What can hang from each mark
D: Q R
R: A F V
H: Q
C: E
A: C R
Q: D H X
U: R
V: R
E: C R
K: R
X: Q

Each row was made from one small tree. The marks that hang from a mark follow it in brackets, in alphabetical order. Every link used is in the known rows. Write each row's tree.
Known rows
X(Q): [-2.103  1.600  0.377 -0.804  0.737  0.147  0.215  0.557 -1.160 -0.048
 -0.251 -1.043 -0.334  0.517  1.559 -0.638 -0.212  0.408 -0.135  0.500
 -0.481  1.194  0.037 -0.378  0.211 -1.704  0.153]
K(R(A(C(E)) F V)): [ 3.656 -7.168  0.432 -2.014  1.927 -0.432  0.920  3.905  0.032  2.753
  0.666  3.414 -0.132 -2.640 -3.546  0.855  2.149 -0.556  1.516 -5.049
 -1.251 -6.598  0.536  0.975  2.220  4.075  5.472]
Q(D(R(F V)) H X): [-2.126 -1.125 -0.997  0.013  1.685  1.803  0.320  4.499 -1.119 -1.098
  3.298 -1.506  2.410 -0.465 -1.998 -0.644 -1.577  0.190 -0.564 -0.271
  2.943 -0.545  0.415 -2.972  2.198 -1.084 -1.424]
D(R(A(C(E)) F V)): [ 3.483 -6.749  0.398 -1.984  0.770 -0.652  0.840  3.088 -0.536  1.726
  1.674  2.687 -0.111 -2.831 -3.121  1.843  1.128 -0.821  0.147 -5.187
 -0.772 -8.699  1.365  1.669  2.422  4.234  4.206]
R(A): [ 1.255 -0.940 -0.164  0.083 -0.026  0.330  0.723  0.326 -0.611  1.061
  0.585  0.856 -0.458 -0.763 -1.299  0.092 -0.228 -0.719  0.496 -2.049
 -0.364 -2.182  0.109  1.575  0.024  0.491  0.689]
R(A(C(E)) F V): [ 2.742 -7.062  0.691 -2.417  0.986  0.064  1.122  3.088 -0.295  2.158
  1.516  3.701  0.301 -2.058 -1.935  1.918  2.525 -1.673  1.194 -4.331
 -0.502 -7.783  0.544  0.826  0.916  4.809  5.533]
H(Q(D(R(A)))): [-1.324  0.522 -0.024  0.461  0.491  0.545 -0.013  2.389 -0.961 -0.800
  0.621 -1.336  0.041  0.087 -3.726 -1.401 -2.292  0.876 -0.351 -1.642
  0.503 -2.619 -1.255  1.318  0.350 -0.472 -0.671]
E(R): [-0.619 -0.727 -0.610 -1.119 -0.245 -0.634 -0.227  0.496  0.298 -0.733
 -0.606  1.342  0.187 -0.833 -1.528  0.001 -0.244  0.799 -0.726  0.681
 -0.879 -1.529  0.351  1.855  1.470 -0.736  0.860]
C(E): [-0.293 -1.586  0.943 -0.391  0.483 -0.609 -0.006  0.758  0.331  0.726
 -0.298 -0.152 -0.017  0.018 -0.854  0.519  0.352 -0.288 -0.341 -0.195
 -0.594 -1.717  0.454  0.479 -0.667  1.398  1.635]
R(A(C) F V): [ 2.925 -5.814 -0.055 -2.094  0.588  0.607  1.124  2.480 -0.551  1.607
  1.780  3.820  0.300 -2.090 -1.254  1.548  2.232 -1.447  1.444 -4.098
 -0.076 -6.414  0.176  0.473  1.426  3.657  4.202]
V(R): [-0.169 -1.221 -1.450  0.591  0.419 -0.605  1.155 -0.761  0.610 -0.589
 -1.332  0.909 -1.294 -0.847  0.668 -0.020 -0.780  0.703 -0.826  0.048
 -1.071  0.280  0.212  0.149  1.082 -0.224  0.080]
Q(D(R) H X): [-3.715  1.705 -0.613  1.013  1.331  0.709  0.333  2.991 -1.719 -1.625
  2.070 -3.108  1.353  0.884 -2.151 -1.105 -3.024  1.261 -1.181  0.727
  2.316  1.614  0.748 -1.621  0.918 -2.451 -2.821]
X(Q(D(R(F V)) H)): [-2.602  0.034 -0.139 -1.367  1.896  1.498 -0.150  3.884 -1.816 -0.643
  2.145 -1.286  1.197 -0.257 -1.806 -0.994 -0.892  0.857 -0.896 -1.586
  1.320  0.050  0.593 -2.675  2.204 -0.984 -0.268]
H(Q(D(R(A V)) X)): [-2.242 -0.192 -1.023  0.331  1.536  1.427  0.144  4.150 -1.409 -0.608
  1.547 -1.852  1.091 -0.286 -2.748 -1.912 -2.326  0.029  0.385 -1.019
  1.544 -2.516 -2.280  0.436  0.620 -2.291 -1.119]
X(Q(H)): [-3.220  2.902  0.238 -0.468  1.067  0.229  0.542  0.984 -1.867 -0.424
  0.454 -2.107 -0.329  1.172  0.690 -0.926 -0.575  0.817 -0.803  0.274
  0.252  2.565  0.770 -1.843 -0.426 -2.813  0.039]
D(Q(X) R(A F V)): [ 2.049 -1.785 -0.681  0.216  0.656  2.051  1.183  3.846 -1.672  1.232
  2.451 -0.075  0.722 -3.365 -1.537  0.326 -0.342 -0.963  0.132 -1.337
  0.710 -4.653 -0.614 -1.580  3.652  0.630  0.545]
E(C R): [-0.601 -2.180  0.123 -2.324  0.079 -1.496  0.382  0.731 -0.546 -1.578
 -1.052  2.556 -0.082 -0.620 -1.922  0.974  0.304  1.473 -1.071  0.208
 -1.264 -3.380  0.668  1.875  0.814  0.332  2.845]
Q(D(R)): [-0.804 -0.307 -0.037  0.048  0.551  0.349 -0.751  1.746 -0.516 -0.783
  0.644 -0.747  0.637 -0.226 -2.854 -0.535 -1.785  1.135 -0.714 -1.058
  0.560 -0.572  0.194  0.401  1.612  0.622 -1.771]
V(R(A(C(E)) F)): [ 1.662 -5.992 -0.079 -0.773  0.417 -1.326  2.700  0.730  0.536  0.545
 -0.379  3.483 -1.552 -1.815 -0.360  2.114  0.642 -0.208 -0.319 -2.299
 -1.731 -6.151  1.778  1.568  1.584  4.136  4.640]
U(R): [ 1.276  0.882  0.019 -0.913 -0.193 -0.100 -0.150  0.633 -0.063 -0.666
  0.220  1.128 -0.313 -0.616 -1.630  0.220 -0.673 -0.004 -0.748  1.057
 -0.090  0.154  1.177  1.416  1.309  1.440 -0.806]
R(A F): [ 2.483 -2.703  0.146 -0.211 -0.547  0.826  1.349  0.754  0.292  0.865
  1.573  2.036  0.309 -1.415 -0.343  1.090  0.583 -1.397  0.624 -1.533
  0.135 -4.145  0.857  0.615  1.221  2.306  1.914]
A(C(E) R(F V)): [ 0.618 -7.064  0.459 -3.636  0.537 -1.673 -0.080  2.920  1.083  1.100
  0.113  4.322  0.514 -1.884 -2.299  2.354  2.416  0.089  0.750 -2.496
 -0.723 -7.400  1.525  1.515  1.738  5.293  6.149]
A(R(F V)): [ 1.105 -4.073 -1.030 -2.177 -0.082  0.141 -0.506  1.937  1.520  0.642
  0.719  3.389  1.120 -2.266 -1.372  0.941  1.300 -0.366  0.811 -1.321
  0.204 -4.119  0.539  0.459  2.520  2.450  2.613]
X(Q(D(R(A)) H)): [-3.065  1.925  0.036 -0.395  1.597  0.763  0.436  2.809 -2.781 -0.319
  1.440 -2.113 -0.103  0.427 -2.806 -1.358 -2.349  1.305 -1.095 -2.205
  0.494  0.425  0.988 -0.325  1.015 -1.894 -1.000]

Which tree is each row?
[-2.844  0.444 -0.019  0.732  0.403  0.918  0.500  3.152 -0.217 -2.217
  1.473 -2.244  1.611  0.502 -0.608 -0.937 -2.222  0.592 -0.352  2.051
  1.979 -1.856 -0.907 -0.902  1.259 -1.221 -1.114] => H(Q(D(R(F)) X))
[ 2.061 -3.643 -1.315  0.404 -0.054  0.138  2.340 -0.060  0.869  0.155
  0.111  2.706 -1.038 -2.157  0.381  0.989 -0.235 -0.569 -0.267 -1.402
 -0.955 -3.460  0.961  0.686  2.215  1.817  1.788] => V(R(A F))
[-3.999  2.619  0.192 -0.445  1.582  0.526 -0.118  2.541 -2.351 -1.099
  1.108 -2.740  0.249  0.966 -1.938 -1.404 -2.195  1.856 -1.461 -0.750
  0.788  2.024  0.917 -1.530  1.008 -2.212 -1.509] => X(Q(D(R) H))
[ 1.842 -4.848 -0.766 -0.468  0.074 -0.874  2.691  0.194  0.298  0.060
 -0.182  3.584 -1.523 -1.829  0.296  1.763  0.395 -0.007 -0.079 -2.087
 -1.308 -4.910  1.441  1.143  2.058  3.092  3.393] => V(R(A(C) F))
[ 3.504 -1.527  0.171 -1.102 -0.706  0.662  1.063  1.378  0.207  0.117
  1.629  2.952 -0.038 -1.888 -1.977  1.210 -0.150 -1.215 -0.193 -0.364
  0.066 -3.599  1.958  1.986  2.415  3.477  0.921] => U(R(A F))
[-2.323  0.071 -0.254 -1.464  1.963  1.025 -0.904  3.150 -1.763 -0.127
  0.702 -1.153  0.657 -0.407 -1.580 -1.438 -1.129  0.948 -0.323 -1.760
  0.211  0.152 -0.629 -0.569  1.932 -1.243 -1.023] => X(Q(D(R(V))))
[ 1.100 -5.341 -0.295 -3.410  0.451 -0.250  0.390  2.406  0.116 -1.003
  0.346  4.376  1.119 -2.074 -1.814  1.469  1.893  0.233 -0.401 -0.960
 -0.594 -5.800  0.338  0.388  2.232  1.903  4.356] => E(C R(F V))
[-1.677 -0.631 -0.287 -1.282  1.888  1.777  0.373  4.168 -2.261  0.146
  2.589 -0.646  0.832 -0.807 -2.706 -0.939 -1.092  0.338 -0.530 -3.131
  1.065 -1.518  0.662 -1.596  2.178 -0.612  0.227] => X(Q(D(R(A F V)) H))
[-0.796  2.246 -0.072  1.238  0.279  0.500  0.558  1.880 -1.806 -0.353
  0.562 -2.658 -0.039 -1.185 -0.540 -0.261 -1.720  0.878 -1.006  1.614
  0.419 -0.316 -0.329 -1.471  2.170 -1.350 -1.598] => D(Q(X) R)
[ 2.196 -4.058  0.759 -1.174 -0.360 -0.256  1.740  1.066 -0.381  0.737
  1.271  3.000 -0.244 -1.091 -0.500  1.962  1.312 -0.768  0.813 -2.434
 -0.263 -5.744  1.387  1.193  1.074  3.738  3.761] => R(A(C) F)
[-1.314  1.918 -0.964  0.743  1.492  1.363  0.333  3.529 -2.690  0.109
  1.754 -2.920  0.436 -1.460 -2.066 -0.963 -1.246  0.689 -1.094 -0.112
  1.368  0.463 -0.666 -3.586  1.839 -2.518 -1.286] => D(Q(H X) R(V))
[ 0.770 -3.253 -1.070 -0.201  0.550 -1.282  2.177 -0.184 -0.495  0.254
 -1.047  2.549 -2.210 -1.204 -0.551  0.852 -0.364  0.583 -0.207 -2.488
 -1.747 -3.140  0.763  2.000  0.927  1.470  2.371] => V(R(A(C)))
[-0.130 -4.831  1.247 -2.588  0.012 -1.985  0.714  1.709  0.403 -0.307
 -0.388  2.884  0.083 -0.754 -1.480  2.116  1.520  0.664 -0.593 -0.210
 -1.267 -5.991  1.845  1.887  1.345  3.580  5.089] => A(C(E(R(F))))
[-1.356 -1.497 -0.756  0.090  1.119  1.746  0.580  4.445 -0.777 -0.769
  2.249 -1.021  1.638 -0.787 -2.097 -1.187 -1.715 -0.430  0.472 -0.699
  1.858 -3.907 -1.736 -0.289  1.524 -0.954 -0.186] => H(Q(D(R(A F V)) X))
[-1.222 -1.762  0.948 -1.727  0.956  0.144  0.834  2.953 -1.959 -0.254
  1.219  0.481 -0.011 -0.430 -1.365  0.379 -0.801  0.939 -0.156 -2.340
 -0.167 -3.708  1.236  0.883  2.432  1.701  1.507] => X(Q(D(R(A(C) F))))
[ 3.442 -3.225 -0.098 -0.002  0.561  0.245  1.144  1.825  0.577  1.575
  0.696  1.871 -0.153 -2.083 -2.122  0.108  0.412 -0.326  1.040 -2.612
 -0.654 -3.264  0.796  0.797  2.554  1.869  2.194] => K(R(A F))
[ 2.203 -4.723 -1.192 -2.147  0.132  0.886  0.418  2.455  0.406  0.816
  1.255  3.909  0.967 -3.005 -2.510  0.567  1.138 -1.053  0.445 -2.264
 -0.574 -5.808  0.086  1.785  2.902  1.273  3.031] => E(R(A F V))
[ 1.544 -5.320  0.345 -2.133  1.541 -0.418  0.527  2.670 -1.196  2.397
  0.549  2.526 -0.482 -1.386 -2.855  0.934  1.700 -0.998  1.066 -4.749
 -1.010 -5.852 -0.179  1.787 -0.333  2.967  4.368] => R(A(C(E)) V)
[ 2.854 -0.766  0.396  0.503 -0.579  1.045  1.126  1.868 -1.204  0.862
  1.471  0.255 -0.458 -2.820 -2.363  0.892 -0.461 -0.058 -0.757 -1.662
 -0.308 -4.629  0.641 -0.574  3.317  2.453  0.956] => D(Q R(A F))
[-0.393 -1.920 -0.337  0.466  0.487  1.268  1.038  3.170 -0.644 -0.550
  2.532 -0.398  1.591 -0.952 -1.457  0.071 -2.115 -0.343  0.088 -0.359
  1.619 -3.273  0.685  0.509  2.694  0.589 -1.091] => Q(D(R(A F)) X)
[-0.992 -3.526  0.990 -2.370  0.409 -2.336  0.256  1.372 -0.223 -0.119
 -1.136  2.021 -0.481 -0.268 -2.158  1.387  0.904  1.108 -0.669 -0.573
 -1.655 -4.538  1.314  2.551  0.382  2.243  4.193] => A(C(E(R)))
[-1.836 -1.101 -1.130 -0.117  1.739  1.294 -0.538  3.678 -1.052 -0.550
  1.667 -1.308  1.784 -0.617 -1.752 -1.096 -1.845  0.257  0.117 -0.439
  1.719 -0.461 -1.013 -0.585  1.927 -1.348 -2.241] => Q(D(R(V)) X)
[-2.072 -0.453 -1.421  0.353  2.115  1.687  0.410  4.429 -2.321 -0.066
  2.964 -1.750  1.422 -0.562 -3.768 -1.384 -2.459  0.088 -0.259 -2.331
  2.203 -0.690 -0.167 -0.991  1.211 -2.161 -1.826] => Q(D(R(A V)) H X)
[ 2.236 -6.189 -0.487 -3.308  0.469  0.038  1.001  2.696 -0.446 -0.026
  0.827  5.090  0.666 -2.762 -2.944  1.558  1.685 -0.381  0.053 -2.768
 -0.960 -7.723  0.352  1.776  2.257  2.302  4.980] => E(C R(A F V))
[-1.717 -0.502 -0.476  0.870  0.900  1.390  1.420  3.646 -1.450 -0.978
  3.342 -1.467  1.568 -0.237 -2.425 -0.217 -2.550  0.129 -0.674 -0.554
  2.459 -1.739  1.450 -1.136  1.906 -0.563 -1.254] => Q(D(R(A F)) H X)
[-4.832  2.907  0.327 -0.604  1.647  1.115  0.009  2.269 -2.118 -0.937
  0.841 -2.234  0.515  1.741 -0.760 -1.496 -1.261  1.316 -0.701  0.351
  1.042  3.362  0.240 -2.231 -0.281 -2.174 -0.943] => X(Q(D H))
[ 1.723 -5.839 -0.160 -2.321  0.592  0.138  0.377  2.968  0.676  1.422
  0.847  3.368  0.858 -2.674 -3.117  0.987  1.371 -1.262  0.061 -2.262
 -1.063 -6.986  0.499  2.058  1.975  2.542  4.356] => C(E(R(A F V)))
[ 2.795 -3.556 -0.609 -0.925  0.298  0.499 -0.195  1.973  0.368  0.368
  1.639  1.140  0.845 -2.487 -1.256  0.618  0.459 -0.526 -0.262 -2.424
  0.359 -4.001  0.423 -0.601  3.017  1.504  0.758] => D(R(F V))
[-0.232  0.294 -0.612  0.457  0.994  1.867  0.856  3.944 -1.875 -0.093
  2.659 -1.881  1.144 -2.038 -1.256 -0.053 -0.503  0.097 -1.015  0.290
  1.825 -1.334  0.011 -4.474  2.991 -0.844 -0.162] => D(Q(H X) R(F V))
